Each row comes from the steps of one path. Every step used is in the known rows, and no mark comes twice. Write the path behind each row, first mark first.
In the rows, 128 means zero.
Known rows:
pimop kato: [118 128 167 102 118  77 121  97 101  93 152 131 114 141 160 140 131 167
  92  95 137 119 100 151 147 150 120 108 130 118 119  91 158 142]
kato betovet duro rega feki gubak: [109 107 219  90 128  80 145 144 111 136 124 132 170 153 176 191 142 161
  92  87 141 120 124 151 136 109 120 106 179  89 100 100 205 156]
pimop kato betovet: [110 126 176  94 121  79 121 116 117  88 151 136 122 148 167 156 127 156
  83  99 140 118 111 142 140 122 126 105 141 110 113  89 166 146]
sogekig duro betovet: [114 122 151 116 114  85 135 114 120 154 143 131 146 163 172 165 133 151
 112 101 143 110  98 181 142 173 130 116 150 117 108 100 172 175]
linun betovet duro rega feki gubak pofe: [114 123 215 101 112  82 144 153 112 121 141 134 160 153 160 163 138 180
 104  78 144 118 134 141 137 125 119 112 183  80 104 110 208 147]
feki rega naveb linun betovet: [166 137 186  83 103  88 130  97  95 101 123 125 121 136 166 145 133 167
  87 115 160 134 100 156 138 178  84 116 161 115 120 112 196 157]
betovet linun naveb rega feki gubak pofe: [117 102 185 127 122  85 130 140  98  95 132 134 154 132 162 154 128 173
 125  58 137 119 107 145 162  75  34 112 158  77 101 112 194 147]
sogekig duro betovet linun naveb rega: [139 112 150 126 133  94 128 131 115 124 140 140 155 165 177 167 124 151
 135  67 153 113  93 176 153 123  53 117 152  99 111 109 185 186]
linun naveb rega feki: [131 100 160 120 124  91 134 131  91 110 130 144 124 133 175 141 128 174
  96  87 135 121  86 143 154 101  69 115 153 118 107 105 185 142]
pimop kato betovet duro rega feki gubak: [ 94 107 220  88 134  74 135 140 110 111 129 135 165 152 174 188 137 161
  89  62 145 116 137 128 139 107 120  98 167  84 105  98 200 150]
naveb linun betovet: [150 149 165 106 106  94 133 115 107 113 138 129 133 156 167 120 121 171
  99 101 140 127  90 159 132 146 123 121 150 109 126  96 178 153]
sogekig duro: [114 143 150 122 109  81 133 103 105 124 140 119 138 143 162 163 134 154
 104 107 141 115  96 186 145 169 130 116 142 139 114  98 163 161]
kato betovet duro rega: [126 127 196  83 134  87 139 133 112 127 140 139 141 168 177 177 136 155
  98 110 141 123 111 162 133 127 132 110 168 107 114  92 190 166]
duro rega naveb linun betovet: [162 145 190  97 109  96 128 112  93 138 121 131 126 159 177 122 124 174
 102  95 147 126 115 154 135 167  86 115 162 103 123 108 196 170]
duro betovet: [132 107 166  97 118  87 134 109 118 147 146 139 130 163 172 145 135 164
 101 114 135 117  92 168 141 155 119 115 150 101 109  95 172 164]
linun naveb rega feki gubak pofe: [100 119 184 126 120  85 139 142  90 107 123 137 138 113 164 149 129 173
 115  69 134 115 108 132 155  96  58 111 165  91 101 109 192 137]
kato pofe gubak: [149 114 165 101 114  84 133  97  95 135 141  92 122 121 164 132 137 170
 101 110 134 117  93 131 139 154 171 108 137 119 123  71 168 164]
gubak pofe kato betovet duro: [ 76 131 179  79 127  93 135 140 118 125 142 139 124 161 156 175 141 142
  87 116 132 116 116 154 159  93 165 124 151 107 107  86 179 165]
sogekig duro rega: [126 141 166 127 119  82 134 110 107 155 133 124 139 165 172 160 130 166
 113 102 139 112 111 179 137 176 113 112 154 122 111 103 175 163]
sogekig duro rega feki gubak pofe: [ 84 123 188 140 111  75 140 134 109 161 120 119 164 151 165 171 132 172
 123  72 134 106 137 158 144 149 104 108 168  94  95 113 193 151]
feki gubak pofe sogekig duro betovet linun: [ 95 132 187 112 112  76 121 117 122 181 133 127 160 171 161 165 118 159
 132  79 152 105 125 177 161 128  88 110 155  81  99 106 182 176]
pimop feki rega: [174 109 185 105 114  75 131  85  99 131 149 125 113 128 171 166 141 175
  94 146 140 142  78 162 144 159  97 115 148 108 112  98 179 141]
feki gubak pofe rega naveb: [113 144 209 113 102  75 134 114  80  96 107 118 109 108 161 157 146 153
 104 108 143 112 134 160 148 148  67 111 146 107 110 106 185 164]
kato pofe sogekig duro rega naveb: [122 144 178 106 110  79 121  84  79 211 116 113 128 143 179 134 121 168
  99 109 160 108 120 151 151 173 109 102 154 135 113 100 186 188]
betovet duro: [121 133 174  87 120  83 140 106  94 103 150 129 131 138 159 164 142 153
  96 112 140 126  86 175 148 144 145 116 146 133 123  89 169 160]
rega naveb linun betovet: [150 146 175  92  99  94 128 103  91 106 129 127 125 136 167 125 126 161
  91 101 149 129  99 160 143 159 103 120 150 119 126 104 185 166]
feki rega naveb linun: [146 123 180  88 114  83 133  81  82 121 112 119 119 128 168 152 137 158
  94 112 148 133  93 163 149 178  85 112 150 122 119 108 187 162]
duro rega naveb linun: [140 131 185 101 120  91 132  96  80 153 110 127 124 152 178 130 127 165
 108  95 135 125 107 161 145 168  87 112 152 109 123 104 188 174]
kato betovet duro: [114 130 182  78 122  85 139 125 110 100 149 135 139 147 167 180 139 143
  87 115 144 126  96 167 141 117 150 115 157 124 117  87 178 163]
gubak pofe sogekig duro rega: [ 97 152 174 123 116  79 125 119 106 193 128 132 118 175 166 142 111 177
 116 101 138 106 125 161 151 147 106 110 157 117 105 104 178 156]
kato betovet linun naveb rega feki: [143  82 170 114 127  93 125 150 115  93 138 147 146 160 180 162 124 165
  98  78 140 124  93 146 154  52  50 114 156  96 102 107 195 156]
naveb rega feki gubak pofe kato betovet: [ 84 117 202 109 122  91 131 158 124 158 103 129 141 154 164 156 136 159
  85  82 124 111 136 128 152  69 101 115 169  68  91  99 197 140]
feki rega naveb linun betovet duro: [155 140 193  65 111  89 138 106  88  85 128 126 132 132 163 166 140 153
  86 106 166 139  99 158 143 169 112 117 165 124 128 109 202 168]
gubak pofe sogekig: [105 139 175 100 110  79 123 107 100 159 140 137  99 153 158 126 115 177
  96 119 133 117 102 157 159 122 115 113 145 118 110  95 167 141]
rega naveb linun betovet duro sogekig: [151 152 185  81 105  94 141 112  79 109 144 129 120 127 164 143 139 149
  72 126 159 140  81 144 155 144 122 124 157 142 137  97 192 166]

Write each row's path:
[152  90 168  98 119  87 125 108 125 137 156 137 144 180 171 149 134 165
 112 104 138 121  90 180 149 134  93 117 144  88 109  99 175 173] : duro betovet linun
[131 104 153 117 115  84 127 112 128 141 151 129 163 182 170 170 133 152
 121  88 146 114  98 193 150 151 106 118 143 103 108 104 173 186] : sogekig duro betovet linun
[129 108 154 110 114  82 117  95 116 201 142 122 158 178 176 138 117 162
 115 100 157 108  99 165 154 133 121 109 142 105 112  93 178 198] : kato pofe sogekig duro betovet linun
[ 86 107 218  98 125  80 146 156 115 132 129 136 166 155 170 187 137 161
 105  81 136 117 136 140 140  99 125 106 184  79  98 102 207 154] : kato betovet duro rega feki gubak pofe
[114 146 199 127 110  75 140 126  97 104 118 119 116 129 160 151 142 162
 113 107 134 110 125 160 138 136  87 112 144  98 111  97 177 151] : feki gubak pofe rega
[152 149 187  94 124  97 142 130 103 126 135 135 145 174 173 138 125 169
 110  89 144 127 104 156 130 148 131 118 165 101 131  97 195 167] : naveb linun betovet duro rega
[141 100 185 119 125  86 128 127  95  96 127 132 158 132 169 157 133 173
 115  66 143 122  94 156 158  86  31 111 155  88 104 110 193 149] : betovet linun naveb rega feki gubak
[152 153 175  95 113  94 146 123  96 114 153 130 127 148 165 139 134 158
  82 125 150 138  71 144 147 129 143 125 155 132 137  90 185 154] : naveb linun betovet duro sogekig
[151  63 162 115 131  95 128 140 115 127 140 154 148 170 182 149 127 173
 111  70 139 120  88 150 159  85  43 117 154  82 103 112 196 166] : duro betovet linun naveb rega feki
[157  98 164 107 137  96 126 126 112 119 144 149 138 166 178 145 126 165
 125  81 145 120  84 162 153 104  41 115 152  85 112 104 186 173] : duro betovet linun naveb rega
[121 123 160 104 117  77 122  86  95 114 153 117 128 129 165 120 131 168
  94  96 142 115  99 128 141 151 145 102 130 116 125  81 160 160] : pimop kato pofe
[142  79 186 114 131  90 130 137 111 126 128 143 168 150 178 159 131 170
 120  58 146 117 100 151 155  88  28 112 163  66  98 112 202 163] : duro betovet linun naveb rega feki gubak
[135 103 172 117 115  87 134 128 103 139 121 130 132 153 170 134 133 174
  83  89 125 123  93 148 145 113  97 113 156 112 110 102 182 138] : naveb rega feki
[ 83 104 208 108 124  87 132 150 128 177 114 136 143 173 169 162 136 174
  93  97 125 106 146 136 150  94 107 113 169  63  83 103 201 146] : duro rega feki gubak pofe kato betovet
[116 110 209  98 126  78 146 126  96 142 125 127 163 145 169 174 145 171
 101  85 138 120 115 159 143 136 114 108 169  98 106 102 198 153] : betovet duro rega feki gubak
[137 168 183 106 104  91 121 110  92 184 106 129 127 168 178 129 106 170
 101  91 160 117 125 160 147 166  89 114 161 124 118 112 197 174] : pofe sogekig duro rega naveb linun betovet
[ 88 168 198 121 116  74 128 116 103 194 116 122 136 156 163 154 116 174
 124  92 145 103 136 164 148 154  93 104 166 102 101 105 183 152] : feki gubak pofe sogekig duro rega
[155 140 203  73 112  89 133 119  95 111 145 137 128 148 168 156 141 166
  90 109 159 126 117 163 139 165 107 115 170 118 119 107 197 171] : linun betovet duro rega naveb
[121 147 169 120 116  89 133 100  83 160 103 118 142 151 177 151 125 152
 117  80 142 117 115 173 147 186  98 113 152 125 121 108 188 185] : sogekig duro rega naveb linun
[117  93 170 136 102  79 139 142 101 110 125 133 106 155 168 143 138 174
  90 109 122 113 117 147 149 107 102 118 137 112 105 104 183 146] : gubak pofe rega feki
[145  88 155 100 128  91 125 110 113 106 165 150 137 161 174 157 128 165
 121 100 147 118  82 175 159 122  66 119 141  93 108 102 178 177] : duro betovet linun naveb
[167 142 194  72 110  88 142 107  84 104 139 127 115 128 164 164 146 154
  69 139 170 146  81 141 150 160 102 119 166 138 131 106 204 158] : feki rega naveb linun betovet duro sogekig
[154 150 190  93 105  93 140 127  78  77 111 127 117 137 171 148 139 146
  90  97 155 127 111 159 141 140 109 123 145 128 136 101 197 184] : pofe rega naveb linun betovet duro
[129 135 170  96 109  89 132  88  76 124 117 121 122 128 168 133 130 152
  97 100 137 128  92 167 154 160 105 117 140 126 125  99 176 171] : rega naveb linun
[135 121 159 115 133  91 117 126 110 166 130 147 138 175 180 152 108 161
 124  73 158 111  95 168 164 104  46 114 151 106 108 108 186 180] : pofe sogekig duro betovet linun naveb rega
[ 68 134 180 125  99  70 129 120 101 169 119 122 145 139 158 161 120 169
  98  86 142 106 124 157 162 123 117 110 155 116  94 108 182 144] : rega feki gubak pofe sogekig duro
[111 126 194  76 139  95 133 134 117 155 130 140 129 182 173 174 141 155
  88 118 136 117 118 158 147 111 141 119 160 100 106  89 189 170] : pofe kato betovet duro rega
[ 81  91 189  93 132  92 138 161 122 163 130 147 135 188 169 174 138 163
  84  99 124 113 134 135 158  79 149 120 165  87  95  99 202 161] : gubak pofe kato betovet duro rega feki
